Known rows, with every step that occurs
x > z: [-0.21 -0.08 -0.05  0.12 -0.09  0.27 -0.12 -0.02 -0.05  0.03  0.03 -0.14
  0.04  0.13  0.10 -0.05  0.01 -0.08  0.00  0.20  0.10]
d > f > t > g: [-0.08  0.00 -0.14  0.12 -0.07  0.11  0.22 -0.13 -0.21  0.14  0.03  0.16
  0.04 -0.05 -0.07 -0.04  0.01  0.36 -0.25 -0.09 -0.53]
z > f > d: [-0.19 -0.26 -0.14  0.15  0.00  0.31 -0.09  0.06 -0.26  0.13  0.20 -0.16
 -0.10  0.09  0.12 -0.01  0.00  0.14 -0.09 -0.01  0.13]
g > t > z > f: [-0.29 -0.31 -0.04  0.11 -0.21  0.34 -0.08 -0.06  0.33  0.11 -0.21 -0.27
  0.05  0.00  0.01  0.03 -0.10 -0.11  0.11 -0.04  0.05]
t > g > y: [-0.14  0.13  0.01  0.02 -0.06 -0.06  0.14 -0.12 -0.02  0.15  0.00 -0.07
  0.17  0.03 -0.09  0.09 -0.13  0.03 -0.03 -0.05 -0.23]
d > f: [-0.05 -0.09 -0.11  0.25 -0.10  0.10 -0.05  0.04 -0.20  0.02  0.17 -0.01
  0.02  0.05  0.09  0.08 -0.01  0.15 -0.29  0.03 -0.33]
x > z > f > y: [-0.39 -0.28 -0.10  0.20 -0.20  0.36 -0.15 -0.10 -0.14  0.03  0.19 -0.20
 -0.11  0.09  0.09 -0.27  0.12 -0.01 -0.05  0.03  0.16]
p > y > g > t > z: [-0.13  0.00  0.24  0.02 -0.08  0.23 -0.01 -0.10  0.65 -0.03 -0.14 -0.33
 -0.10  0.24 -0.45 -0.06 -0.18 -0.06  0.08  0.08  0.35]
p > y > g: [-0.13  0.07  0.19  0.10  0.02  0.07 -0.04 -0.10  0.19 -0.14  0.21 -0.22
 -0.15  0.28 -0.28 -0.07 -0.04  0.09 -0.10  0.14  0.37]
g > y: [-0.17 -0.01  0.14  0.10 -0.08 -0.01  0.02  0.01  0.00  0.04  0.05 -0.17
  0.14  0.12 -0.13  0.14 -0.03 -0.12 -0.08  0.06 -0.18]
z > f > t > g > y > p: [-0.50 -0.31  0.09 -0.06 -0.18  0.11  0.12 -0.11  0.03  0.22  0.05 -0.24
  0.11  0.03 -0.25 -0.03 -0.05  0.13 -0.07 -0.19 -0.21]
z > t > g > y > f > d: [ 0.14  0.08 -0.14 -0.14  0.07  0.10  0.28  0.11 -0.27  0.27  0.01  0.18
  0.04 -0.01 -0.07  0.00 -0.17  0.27  0.15 -0.07 -0.07]
x > z > t > g: [-0.14 -0.03 -0.25 -0.11 -0.05  0.28  0.16 -0.14 -0.24  0.23 -0.05  0.08
  0.06  0.10  0.33 -0.16 -0.14  0.20  0.25  0.03  0.11]
z > x: [-0.19 -0.08  0.00  0.09 -0.07  0.15  0.06  0.07 -0.09  0.13  0.08 -0.16
  0.06 -0.09  0.06 -0.02  0.19 -0.07 -0.04  0.21 -0.07]
t > z > f > d: [-0.24 -0.43 -0.15  0.01 -0.03  0.41 -0.03  0.00  0.00  0.23  0.06 -0.14
 -0.11  0.04  0.12 -0.12 -0.04  0.08  0.04 -0.02  0.17]
z > f > y > g: [-0.35 -0.14  0.06  0.19 -0.09  0.06 -0.02 -0.18  0.04 -0.08  0.31 -0.22
 -0.21  0.09 -0.13 -0.19  0.10  0.12 -0.14 -0.11  0.23]
p > y > f > t: [-0.06 -0.01  0.08  0.17 -0.05  0.19  0.02 -0.03  0.03 -0.12  0.00  0.06
 -0.15  0.02 -0.42 -0.13  0.19  0.11 -0.18  0.19  0.06]
x > z > f > t: [-0.47 -0.40 -0.03  0.09 -0.13  0.37 -0.02 -0.04 -0.11  0.05  0.00 -0.11
  0.00  0.13 -0.02 -0.12  0.13  0.02  0.04  0.14  0.09]
d > f > y > g: [-0.08  0.01  0.06  0.25 -0.07  0.00  0.02 -0.08 -0.02 -0.08  0.35 -0.08
 -0.18  0.11 -0.20 -0.14  0.04  0.25 -0.36 -0.10 -0.18]
z > t > g > y: [-0.10  0.06 -0.06 -0.13 -0.04  0.01  0.29 -0.11 -0.18  0.25 -0.03  0.04
  0.18  0.08  0.11  0.03 -0.18  0.16  0.17 -0.10 -0.17]
x > z > t > g > y > f: [-0.05  0.00 -0.12 -0.18 -0.05  0.13  0.18  0.04 -0.12  0.17 -0.10  0.13
  0.16  0.06 -0.01 -0.07 -0.17  0.09  0.30  0.06  0.03]
g > y > f: [-0.05  0.03  0.11  0.13 -0.09 -0.07 -0.03  0.10  0.05 -0.08  0.02 -0.03
  0.11 -0.01 -0.25  0.13  0.04 -0.09 -0.08  0.10 -0.12]
p > y: [-0.10  0.02  0.04  0.17 -0.06  0.20 -0.10 -0.09  0.00 -0.03  0.11 -0.15
 -0.08  0.17 -0.09 -0.05  0.00  0.04 -0.15  0.14  0.17]
g > t > z: [-0.12 -0.06  0.03  0.11 -0.17  0.27 -0.02 -0.07  0.38  0.10 -0.27 -0.21
  0.05  0.00 -0.07  0.04 -0.08 -0.13  0.06  0.03 -0.08]

Rows
[-0.20 -0.10  0.20 -0.05 -0.09  0.18  0.14  0.06  0.57  0.13 -0.17 -0.35
  0.05 -0.02 -0.30 -0.02 -0.01 -0.13  0.20  0.15  0.11] | y > g > t > z > x
[ 0.11  0.14 -0.07  0.01  0.05  0.04  0.13  0.10 -0.11  0.13  0.02  0.05
  0.04 -0.06 -0.26  0.05 -0.13  0.14 -0.02 -0.05 -0.15] | t > g > y > f > d
[-0.21  0.06  0.10 -0.03 -0.06 -0.02  0.29 -0.14 -0.02  0.15 -0.09 -0.01
  0.17  0.01 -0.29  0.02  0.01  0.10 -0.04 -0.05 -0.39] | f > t > g > y
[ 0.07  0.01  0.05  0.09  0.04  0.08  0.00  0.23 -0.10  0.05  0.09 -0.05
  0.01  0.03 -0.30  0.11 -0.02 -0.01 -0.10  0.08 -0.09] | g > y > f > d
[-0.17 -0.16 -0.14 -0.03 -0.06  0.32  0.03  0.00 -0.21  0.13  0.02 -0.01
  0.03  0.18  0.28 -0.10 -0.04  0.05  0.19  0.15  0.18] | x > z > t
[-0.23 -0.30  0.20 -0.14 -0.12  0.13  0.29  0.17  0.28  0.18 -0.20  0.00
  0.14 -0.19 -0.48 -0.10  0.26 -0.14  0.12  0.22 -0.25] | g > y > f > t > z > x
[-0.25  0.00  0.07 -0.04 -0.15  0.00  0.02 -0.11  0.08  0.19  0.06 -0.25
  0.15  0.04 -0.13  0.04 -0.17  0.04 -0.10 -0.13 -0.21] | t > g > y > p
[-0.21 -0.28  0.07 -0.01 -0.02  0.35 -0.01  0.05  0.39  0.14 -0.06 -0.35
 -0.12  0.17 -0.23  0.00 -0.20  0.05  0.15 -0.07  0.31] | y > g > t > z > f > d
[-0.06  0.06 -0.23 -0.05 -0.02  0.11  0.23 -0.20 -0.26  0.22 -0.01  0.12
  0.04 -0.01  0.31 -0.09 -0.10  0.28  0.12 -0.09 -0.04] | z > t > g
[-0.02  0.17 -0.02  0.05 -0.05 -0.09  0.10 -0.03  0.01  0.02 -0.04  0.05
  0.14 -0.11 -0.21  0.08 -0.07  0.05 -0.02 -0.02 -0.19] | t > g > y > f
[ 0.02  0.10 -0.11 -0.10 -0.03 -0.04  0.25 -0.02 -0.15  0.14 -0.05  0.18
  0.13 -0.05 -0.01  0.02 -0.13  0.18  0.16 -0.07 -0.12] | z > t > g > y > f
[-0.29 -0.05  0.15  0.25 -0.15  0.12 -0.06 -0.12  0.24 -0.08  0.12 -0.35
 -0.14  0.11 -0.29 -0.08 -0.01  0.03 -0.10 -0.13  0.15] | z > f > y > g > t
[-0.10 -0.18  0.06  0.01 -0.10  0.29  0.08 -0.09  0.28 -0.02 -0.15  0.07
 -0.15 -0.02 -0.42 -0.24  0.17  0.07 -0.05  0.17  0.11] | p > y > f > t > z
[-0.12 -0.14 -0.02  0.20 -0.10  0.14  0.09  0.02 -0.19  0.04  0.10  0.06
  0.01  0.04 -0.11  0.03  0.12  0.21 -0.32  0.04 -0.46] | d > f > t
[-0.16  0.02  0.19  0.12 -0.15  0.15  0.06 -0.17  0.54  0.00 -0.09 -0.28
 -0.15  0.04 -0.38 -0.17 -0.03 -0.04 -0.01 -0.09  0.06] | f > y > g > t > z
[-0.46 -0.27  0.00 -0.09 -0.13  0.23  0.16 -0.07 -0.05  0.19 -0.07 -0.10
  0.16  0.13 -0.20 -0.06 -0.05  0.04  0.15  0.00 -0.10] | x > z > f > t > g > y
[-0.06 -0.06  0.10  0.16 -0.17  0.16  0.05 -0.06  0.44  0.02  0.02 -0.20
 -0.13  0.07 -0.36 -0.12 -0.11  0.11 -0.16 -0.13 -0.22] | d > f > y > g > t > z
[ 0.07 -0.02 -0.16 -0.22  0.06  0.26  0.21  0.17 -0.26  0.28 -0.04  0.14
  0.06  0.11 -0.06 -0.08 -0.22  0.18  0.29  0.03  0.07] | x > z > t > g > y > f > d
[-0.38 -0.30 -0.01  0.16 -0.10  0.20  0.05 -0.09 -0.13  0.03  0.05 -0.08
 -0.03  0.03 -0.02 -0.03  0.19  0.10 -0.10  0.02 -0.06] | z > f > t
[ 0.01  0.06  0.00  0.20 -0.06  0.15 -0.13  0.00  0.03 -0.14  0.08 -0.02
 -0.14  0.04 -0.22 -0.07  0.06  0.04 -0.16  0.17  0.21] | p > y > f
[-0.43 -0.26 -0.16 -0.01 -0.11  0.34  0.12 -0.16 -0.12  0.16 -0.06 -0.03
  0.03  0.04  0.00 -0.19  0.02  0.16  0.10  0.01  0.03] | x > z > f > t > g
[-0.18 -0.22  0.17 -0.04 -0.11  0.09  0.18  0.04  0.30  0.06 -0.21  0.05
  0.08 -0.06 -0.46 -0.04  0.14 -0.08  0.03  0.09 -0.24] | g > y > f > t > z
[-0.25 -0.24  0.04  0.00 -0.10  0.24  0.16 -0.13  0.18  0.13 -0.15 -0.01
 -0.02 -0.03 -0.13 -0.13  0.16  0.04 -0.01  0.05 -0.16] | f > t > z
[-0.24 -0.25 -0.01 -0.05 -0.11  0.26  0.10  0.02  0.18  0.24 -0.06 -0.15
  0.06 -0.13  0.06 -0.13  0.16 -0.09  0.09  0.19 -0.03] | t > z > x
[-0.13 -0.20 -0.01  0.04 -0.09  0.19  0.12 -0.06  0.23  0.02 -0.20  0.13
 -0.06 -0.16 -0.24 -0.16  0.22  0.04 -0.03  0.10 -0.10] | y > f > t > z
